Known rows, with every step that occurs:
dadu fipak kipo ninok: [ -8  -4 -12  10  27  -7  13 -18   7  26  -6  -5  -7  19 -28   0  12  -4
  13   8   8  20  -2   4  22   6  20 -13   2]
dadu fipak: [ -5  -6 -20   5  13   3   3   1  -4   3  -4  -9   1  -3 -17   3   2  -1
  12  -7  11  12   0   0  -4   9   2  -1   0]
kipo ninok: [ -4   5   7   5   6  -9  14 -18   3  14  -5  -1 -15   9  -7   4   3  -1
  12  -7   8   4   3   2  14   3   5 -15   4]
busu ninok dadu: [ -6   5  -6  11   3   6  26   7   9   1  -3  14   1   0  -1   1   0 -20
  -4  -4 -13  -2   6  -4 -26 -19   2  -2 -17]
kipo fipak dadu: [ -5 -13 -12  -6   1  -3 -21  -3  -6 -28 -14  19   6 -22 -18  -3 -14 -21
  14 -14 -11  11  13  -8  20 -11  -5  -6  16]
fipak kipo: [ -1  -3   1   0   8   1  -3  -1   6   8   1   7   7  13  -5  -5   5  -4
 -10  20 -12   6  -3   3  12  -4  15   2  -5]
sigaviz pelos: [ -1  11   3  -3  -1   5   4 -10   5  -2   2   4 -15  -5  -1  -3  -3   1
   0  -2  11   2   9  13  -2   6   1   8  -3]
ninok kipo fipak dadu pelos sigaviz: [ 12 -22   1 -13  -7 -15 -19  12 -16 -35 -16  32  -2 -31 -48  -3  -9 -15
   9 -41   7  -6  -3 -13  17 -26  -4   7   7]
busu ninok sigaviz pelos: [ -2  -4 -10  -2   3  16  18  -5  -3  -9 -11  -5 -19   3   0 -11  -5  -6
  10 -13  21 -14   0   0 -18   0  -2   8  -7]
fipak kipo ninok: [ -5   2   8   4  13  -9  10 -19   9  23  -3   5  -8  22 -12  -2   9  -5
   2  14  -4  10  -2   4  27  -1  19 -11   1]
pelos sigaviz ninok: [  8  14   0  -1   2  -8   7  -1 -10  -9  -1  11 -16   7   6 -24  -4  14
  -8 -24  19 -13  -3  18  -5   2 -10  -4 -14]
fipak dadu pelos sigaviz ninok busu: [  9   2  -9 -11  22 -24 -14   0 -23 -30  18  52 -10  18 -21 -30 -18   0
 -16 -36   6   3  14  12   8 -12 -30  -6 -25]
kipo fipak dadu ninok lepeb: [  4 -15  -6   4  -4 -22 -31 -18 -16 -38 -17  38 -12  -8 -13  -3 -14 -22
   6  -7 -11   1  24  -7  19 -13 -12  -4  -9]
kipo fipak dadu ninok busu: [ -7 -24 -25  -8  12 -24 -32  -8 -11 -33   6  47 -14   6 -14  -3 -15 -26
  10  -8 -17  16  24  -9  22 -17 -22  -9   2]
ninok dadu fipak kipo: [ -8  -1 -12  16  17  -2   9   5  16   4 -12  13   6   8 -25  -3  10 -23
  -2  16 -13  20  -6  -1   0 -14  23   4 -14]
pelos sigaviz ninok busu: [ 12   2 -16  -4  17 -16  -3   6 -10  -7   9  27 -24  18   7 -30 -10  22
  -9 -20  10  -9  -5  17  -1  -4 -17  -3 -17]
ninok kipo: [ -3  -7  13  -6   0  11  -2   8   5   9  -5  -8  -5 -17  -7   3   0   0
   5  -4  -3 -10 -14   0   5  -7  14   1   2]
fipak dadu pelos sigaviz: [  9   1   2   0  -3 -17  -5   4 -20 -28   4  34   6   1 -34  -6 -10 -13
  -8 -32  12   3   8  -5  -5 -15 -21   1  -8]
kipo ninok dadu pelos: [  2  10  18   9   4 -33  21 -13  10  -1 -10  29 -11  14 -29   6   7 -23
   1 -10  -1  10  10  -6  11 -17   4  -3 -13]
dadu ninok: [ -7  -1   1   1  -6 -13   0 -12  -7  -4   9  13 -14  19   3   5   3 -13
  -5   1   2   0  12  -2  -3   2 -11  -5  -9]
busu ninok kipo fipak dadu: [-11 -24 -11 -14   6  21  -6   7  -6 -14 -12   6   1 -38 -22  -1 -13 -20
  18 -26 -14  -5   8 -10   9 -19   4  -8   9]
kipo ninok lepeb: [ 11   2  11  13   5 -13   4 -18  -2  10 -15   5 -20   6  -4  -4  -1   9
   6  -1   5  -8   2   4  17  -2   8  -6 -11]
fipak dadu pelos: [ -2  -1   7  -6   5 -10  -9  -5 -12 -22   7  22  13   0 -30  -1  -7 -21
  -5 -18  -5  12  18  -6   7  -8 -13  -2  -8]
pelos sigaviz: [ 11   2  -5   6  -8  -7   5  10  -9  -5  -5   9  -7   2  -5  -5  -2   8
  -2 -16  17  -8  -8   1 -12  -6  -7   3  -1]
ninok sigaviz pelos: [  4   0   4  -1  -3   5   2  -8   1 -16 -18  -1 -21   2  -4 -11  -5  -5
  10  -8  20  -9  -9   3  -1   2   3  13   0]

Rows:
[-17   4   4   0   0  -5 -10 -16 -13 -18  11  23  -4  10  -9   2  -7 -31
  -1  -8  -5   9  21   0   0  -6 -17 -15  -8]
fipak dadu ninok
[  0   5  10   3   4  -4  16 -25   3   1 -21  -3 -33   9  -9  -9  -3  -5
  20 -11  30  -4  -6   5  13   4   8  -1   5]
kipo ninok sigaviz pelos
[  3  18  15   0   6 -24  11  -6   4 -18  -2  33  -6  11 -11 -15   2 -17
 -17 -12  -8   1  11   8   2 -10  -3   3 -31]
sigaviz ninok dadu pelos
[  2  17 -14  16  11  -9  20   6  -2 -11 -15  19 -16   1 -13 -21  -2  -5
   0 -27  18   1  -6  16 -19  -7  -3  -3 -22]
pelos sigaviz ninok dadu fipak
[ 15 -16 -12  -5  -7 -28 -17   3 -21 -43 -13  41   2 -13 -42  -8 -11 -17
   5 -37  10   6  12 -13  13 -20 -18   5   5]
kipo fipak dadu pelos sigaviz
[ -6  23  13   6   6  -5  12  -5   9 -10  -7  18 -10   4   7 -19  -2 -11
 -10  -5 -11  -3   3  16  -1  -8   3  -5 -22]
sigaviz ninok dadu
[  0  -7  10   7  11  -8   9 -18   6  10 -24   0 -11  28 -16 -10   7  -9
  10  10   7   0 -18  -6  29  -6  19  -7   2]
fipak kipo ninok sigaviz
[ -2 -11  12 -25   9 -11 -21 -10 -10 -32 -11  23  -5 -26 -34 -16 -11 -16
   5 -32  -9  -1  13   3  37  -8   0  -4  -4]
sigaviz ninok kipo fipak dadu pelos
[ -5 -24  -7  -3  -6 -16 -24 -14 -16 -45 -26  25 -13   2 -17  -6 -12 -38
  21 -14   1   2   6 -20  17 -13 -12  -7   9]
kipo fipak dadu ninok sigaviz
[  3 -24   0 -13  -7   0 -13   7   4  -5 -20  -1  -8 -32 -13   3  -2  -2
  18  -8  -6  -9 -10 -10  22 -11  17   6  16]
ninok kipo fipak
[ -2 -13 -14  -4  11 -21 -12  -6  -4  -3  19  29 -21  29   6   0  -2  -6
  -4   7  -4   6  10  -2   1  -4 -16  -4 -13]
dadu ninok busu
[ -2  -9  -6   0  30 -17   0 -12  10  25   8  21 -17  32 -10  -7   5   3
   0  18 -12  14  -2   3  32  -9  12  -9  -4]
fipak kipo ninok busu
[ 12  -9   0 -14  -4  -6  -8   6  -5 -15 -21   9 -25 -24  -9 -22  -6  12
   9 -31  13 -22 -14  10  16  -7   7   1   4]
pelos sigaviz ninok kipo fipak
[-13  -6 -26  15  23   9  24   9  13  12  -6   9   8  10 -22   0  11 -24
  -3   8 -14  15   2  -3 -16 -15  16   1 -22]
busu ninok dadu fipak kipo
[  0  -8  -7   1  24 -18   4 -11   4  15   7  15 -21  20  -3  -3  -2   7
  12  -1   0   9   2   1  18  -3  -1 -12   0]
kipo ninok busu
[ -2   0   6   0  -9  -9   2 -19  -6 -19  -9  12 -33  18  -1  -6  -1 -17
   6  -2  25  -6   3   2  -5   4  -8   8 -10]
dadu ninok sigaviz pelos
[ 12   9  15  17   1 -39  25  -5   8   2 -12  44 -12  29 -38  -3  13 -18
 -11  -6   5   8  -4  -4  10 -28  12   3 -19]
fipak kipo ninok dadu pelos sigaviz
[ -6  -4  -8   8  24  -1  16 -26   6  11 -25  -6 -28  18 -30 -11   6  -9
  22   1  29  13  -8   7  22   8  23   0   0]
dadu fipak kipo ninok sigaviz pelos
[-14   3   8   0  -4   0  -7 -22 -11 -33  -7  22 -22  12 -10 -10 -13 -35
   9 -14  16   3  13   3  -1  -3 -15  -2  -8]
fipak dadu ninok sigaviz pelos
[ -8 -17 -29   6  44 -13   2 -11   7  27   5  12 -16  30 -24  -4   5   1
  13  12  -1  26  -1   3  28   0  14 -11  -3]
dadu fipak kipo ninok busu
[ -7 -12   1  -9   4  25  15   9   2  17   2 -12  -3 -17  -4   3   0   0
   5 -11  -3 -17  -4  -3 -12  -8   8  -3  -5]
busu ninok kipo
[ -5 -10 -20   4  21   3   1   0   4  11  -3  -3   6  11 -23  -2   9  -4
   1  13   1  17  -3   2   9   5  13   2  -3]
dadu fipak kipo
[  1   8  20  11  10 -33  20 -13  16   8  -7  36  -5  27 -34   2  15 -26
  -9  11 -13  16   6  -4  21 -20  18   1 -18]
fipak kipo ninok dadu pelos
[  1 -16 -12   1   4  14  14   5  -8  -5 -13  -9  -2   9  -1  -8  -2  -7
  10 -11  10 -17  -9 -14 -17  -4  -3   0  -3]
busu ninok sigaviz
[ -3 -25   1 -13 -11 -13 -14  -4  -1  -9 -12  12 -21 -14 -11   8   2 -15
  14  -3  -3  -9   0 -11  19 -10   7   2   7]
dadu ninok kipo fipak
[  2   1  -3   5   3 -11  26   8   5  -7   3  28   4   7 -20   4   4 -24
 -11 -10 -10   0  16 -13 -20 -20  -4   9 -27]
busu ninok dadu pelos
